Each row comes from the steps of one walk. Every step used is in the known rows, and no mark comes twice. Write the walk behind each row, first mark first.
Known rows
somu-gekir-bunak-sibe: [-4.07  0.64 -0.77  0.46  0.38 -0.53 -2.31  0.73 -1.32 -2.51  1.19 -2.04
  1.57  1.93 -0.29  5.97  2.16 -1.10  1.82]
bunak-gekir: [-1.32  0.61  1.60 -0.35  0.27  0.25 -0.06 -1.80 -0.78 -2.50  1.18  1.01
 -0.88 -0.13 -1.00  2.71  1.20 -0.77  0.74]
somu-sibe-supo: [ 0.77 -1.77 -0.76 -0.01  2.14 -1.61 -0.51  1.06  2.65  2.51 -1.15 -0.26
  0.01  1.52 -2.02  1.49 -0.98  2.57  0.03]
sibe-sasi: [ 1.60 -1.40  2.03  1.32  2.06  0.65  1.32 -1.11  1.48 -1.09 -0.84  1.52
 -0.37  1.20 -1.70 -1.62 -0.93 -0.45 -0.98]
gekir-bunak-somu-sasi: [-0.87  0.69  0.86  1.06  2.70 -1.25  0.39  0.33 -0.01  0.36 -1.57  0.72
  0.46  1.67 -1.37  2.77  1.36 -2.90  2.10]
sasi-somu-gekir-bunak-sibe-supo: [-3.30 -0.54 -5.15 -0.06  0.83 -3.09 -3.30 -0.94  1.77  1.16  2.57  0.79
  0.52  1.70 -1.20  5.76  1.66  1.02  2.37]
sasi-somu-sibe-bunak: [-4.22 -0.58 -1.76  0.93  0.31 -1.23 -4.15  1.36  0.05  3.72  0.40 -1.14
  0.98  0.45 -0.88  1.79  1.35  5.35  2.63]
bunak-sibe-sasi-somu-gekir: [ 0.10 -0.02 -1.02  1.01  1.02  0.13 -1.09 -4.48  1.04  0.57  2.11  2.11
  0.49  1.96 -1.51  1.49  0.86  2.41  1.41]
sasi-somu: [-0.56  1.13 -3.37 -0.24 -1.88 -0.85 -1.54 -1.88  0.30  2.76  2.01  1.42
 -0.10 -0.01  0.08 -0.54  0.76  1.87  1.31]
somu-gekir-bunak: [-1.92  0.76 -1.68 -0.10  0.93 -0.69 -1.37  0.40 -3.16 -2.50 -0.25 -1.74
  1.22  2.07 -0.38  2.74  2.42 -1.20 -0.10]
sasi-somu-gekir-bunak: [-2.73  1.81 -5.06 -0.33 -0.83 -1.50 -2.93 -1.36 -2.84  0.18  1.70 -0.32
  1.12  2.09 -0.25  2.26  3.11  0.70  1.17]
sibe-supo: [ 1.51 -2.36 -1.04 -0.29  2.14 -1.74  0.80  0.16  2.74  0.91 -0.65  1.46
 -1.01 -0.04 -1.01  0.31 -1.18  0.30 -0.66]
supo-somu-gekir: [ 2.57  2.37 -2.35  0.57  0.16 -2.48  1.06 -1.66 -2.34  0.53 -1.47  1.25
  1.21  0.32  0.77  1.48  0.79  2.47 -0.38]
bunak-sasi-somu-gekir: [ 2.25  1.92 -3.66 -0.95  0.39 -1.31  0.08 -4.80 -1.64 -0.02  1.40  2.32
 -0.31  0.66 -1.33 -1.37  2.08  2.07  0.49]
sibe-somu: [-0.61 -2.52 -0.76  1.33  1.58 -1.14  1.04 -1.33  2.57  1.77 -0.81  1.41
 -1.16 -0.38 -1.15  0.73  0.44  0.55  0.52]
gekir-bunak: [-3.14  0.31 -0.94  0.46 -0.38 -0.91 -1.40  2.17 -0.50 -1.40  0.22 -1.25
  0.66  1.09 -0.31  2.27  1.16 -2.18  0.64]
gekir-bunak-somu-supo: [-1.30  1.00 -0.52  0.82  1.43 -2.88 -2.49 -1.21  0.38  1.66 -1.26  0.59
  0.20  0.72 -1.78  1.84  0.31 -5.72  2.59]
sibe-somu-supo: [ 1.03 -2.23 -2.38  1.70  1.77 -2.74 -0.11 -3.39  2.57  2.59 -2.53  1.71
 -0.27 -1.01 -1.77 -0.08 -0.21 -0.96  1.04]
sasi-somu-gekir: [ 0.47  1.57 -3.96 -0.90 -0.52 -0.68 -1.51 -3.53 -2.41  1.57  1.50  0.93
  0.54  0.89  0.01 -0.11  1.86  2.90  0.47]
gekir-bunak-sasi-somu-supo: [-0.32  2.02 -5.68  0.49 -1.03 -3.95 -2.64 -2.85  0.54  0.55  0.40  1.82
  0.63  0.16 -2.17 -0.39  1.47 -2.73  2.57]

Write each row's walk
[ 3.53  1.84 -1.76  1.75  0.38 -2.45  2.76 -0.40 -0.15  1.08 -2.95  2.12
  1.63 -0.23  0.63  1.11  0.23  2.71  0.64]
supo-somu-sasi
[-1.36 -2.22 -0.50  1.25  2.26 -0.80  0.03 -2.79  1.60  0.71  0.13  0.61
 -0.21  0.44 -1.13  4.38  1.31  1.65  1.73]
bunak-sibe-somu-gekir
[-2.51 -2.72  0.20  2.05  0.93 -0.85  0.09 -1.13  4.28  1.83  0.66  0.96
 -0.73 -0.53 -1.06  3.98  0.20  0.65  2.52]
bunak-sibe-somu
[-3.63 -2.37 -0.83  3.08  2.14 -1.74  0.29  0.63  3.41 -0.08 -1.10  0.42
  1.05  0.96 -1.59  6.37  2.03 -0.22  3.36]
gekir-bunak-sibe-somu-sasi
[ 2.19  0.44  1.84  0.56  3.16 -0.33  1.70 -1.83  0.53  1.77 -1.82  2.06
 -0.27  0.61 -1.09  0.40  0.23 -0.79  1.32]
bunak-somu-sasi
[-2.59  2.38 -3.63  0.35 -1.19 -2.07 -2.69 -0.03  0.43  1.37  1.66 -0.24
  0.81  2.33 -2.50  1.62  2.29  1.24  2.70]
gekir-bunak-sasi-somu-sibe
[ 4.83 -0.43 -2.70  1.46  2.58 -4.21  3.48 -0.27  2.78  1.98 -3.50  3.70
  0.66 -0.45 -0.53  1.43 -1.05  3.06 -0.11]
sibe-supo-somu-sasi
[ 1.33  0.95  1.31 -0.58  3.03 -0.17  0.21 -3.10 -1.70  1.07 -0.37  1.05
 -0.78  1.14 -0.89  0.88  0.70 -1.00  0.42]
bunak-somu-gekir
[-4.00 -2.13 -2.38  2.84  0.88 -3.43 -2.42 -1.01  3.64  1.26 -0.89  0.15
  0.74 -0.10 -2.01  5.48  0.90 -2.93  3.71]
gekir-bunak-sibe-somu-supo
[-2.90  0.83  0.86  0.43  1.32 -1.30 -1.30  0.99  0.43  0.87  0.47  0.11
 -0.68  1.13 -1.14  2.73  0.82 -4.00  1.98]
gekir-bunak-somu
[-0.11 -0.21 -2.68  2.63  1.62 -4.86  1.14  2.29  3.99  0.50 -1.71  2.05
  1.71  0.58 -0.74  7.04  0.03  0.98  2.56]
gekir-bunak-sibe-supo-somu-sasi
[ 0.69  2.10 -2.81 -0.16 -0.87 -1.27 -1.29 -2.15  0.97  2.70  1.45  1.06
  0.12  1.13 -2.19 -0.73  1.09  3.46  1.99]
bunak-sasi-somu-sibe
[ 2.83 -0.48 -2.69  0.89  1.05 -4.14  1.69  0.31  3.11  2.50 -1.51  3.03
 -0.31 -0.92 -0.21  1.41 -1.63  1.82 -0.25]
sibe-supo-somu
[ 2.71  0.69 -4.14  0.50  3.04 -5.49  1.96 -0.49  0.82 -1.68 -1.92  2.68
  0.03  0.99 -1.88  2.88  0.91 -0.20 -0.21]
sibe-supo-somu-gekir-bunak-sasi
[-1.93  1.84 -4.03  0.05 -1.20 -2.17 -1.45 -0.85  0.64 -0.19  2.14  1.47
 -0.27  0.67 -1.62  0.51  2.18 -1.25  2.00]
gekir-bunak-sasi-somu
[-2.21 -0.83  0.17  0.40  3.37 -2.83 -1.84  1.95  3.08  3.29 -0.78 -0.04
 -0.63  2.67 -2.97  4.09 -0.21 -1.60  2.03]
gekir-bunak-somu-sibe-supo
[-2.57 -1.85 -2.33  1.24  2.47 -1.89 -0.37 -0.85 -0.68 -0.63 -1.14 -0.22
  0.20  1.70 -1.44  3.43  2.68 -0.48  0.45]
sibe-somu-gekir-bunak
[-4.84 -1.17  2.97  0.80  2.47 -0.17 -2.62  1.37 -1.14 -1.44 -0.38 -1.48
  0.28  0.40 -2.03  5.01  1.68  2.69  2.10]
somu-sibe-bunak-gekir
[ 0.83 -0.87  2.27  1.54  2.04  0.81 -0.05 -0.26  1.40  0.52 -1.34 -0.16
  0.64  2.71 -2.48 -0.58 -0.58  1.89 -0.26]
somu-sibe-sasi
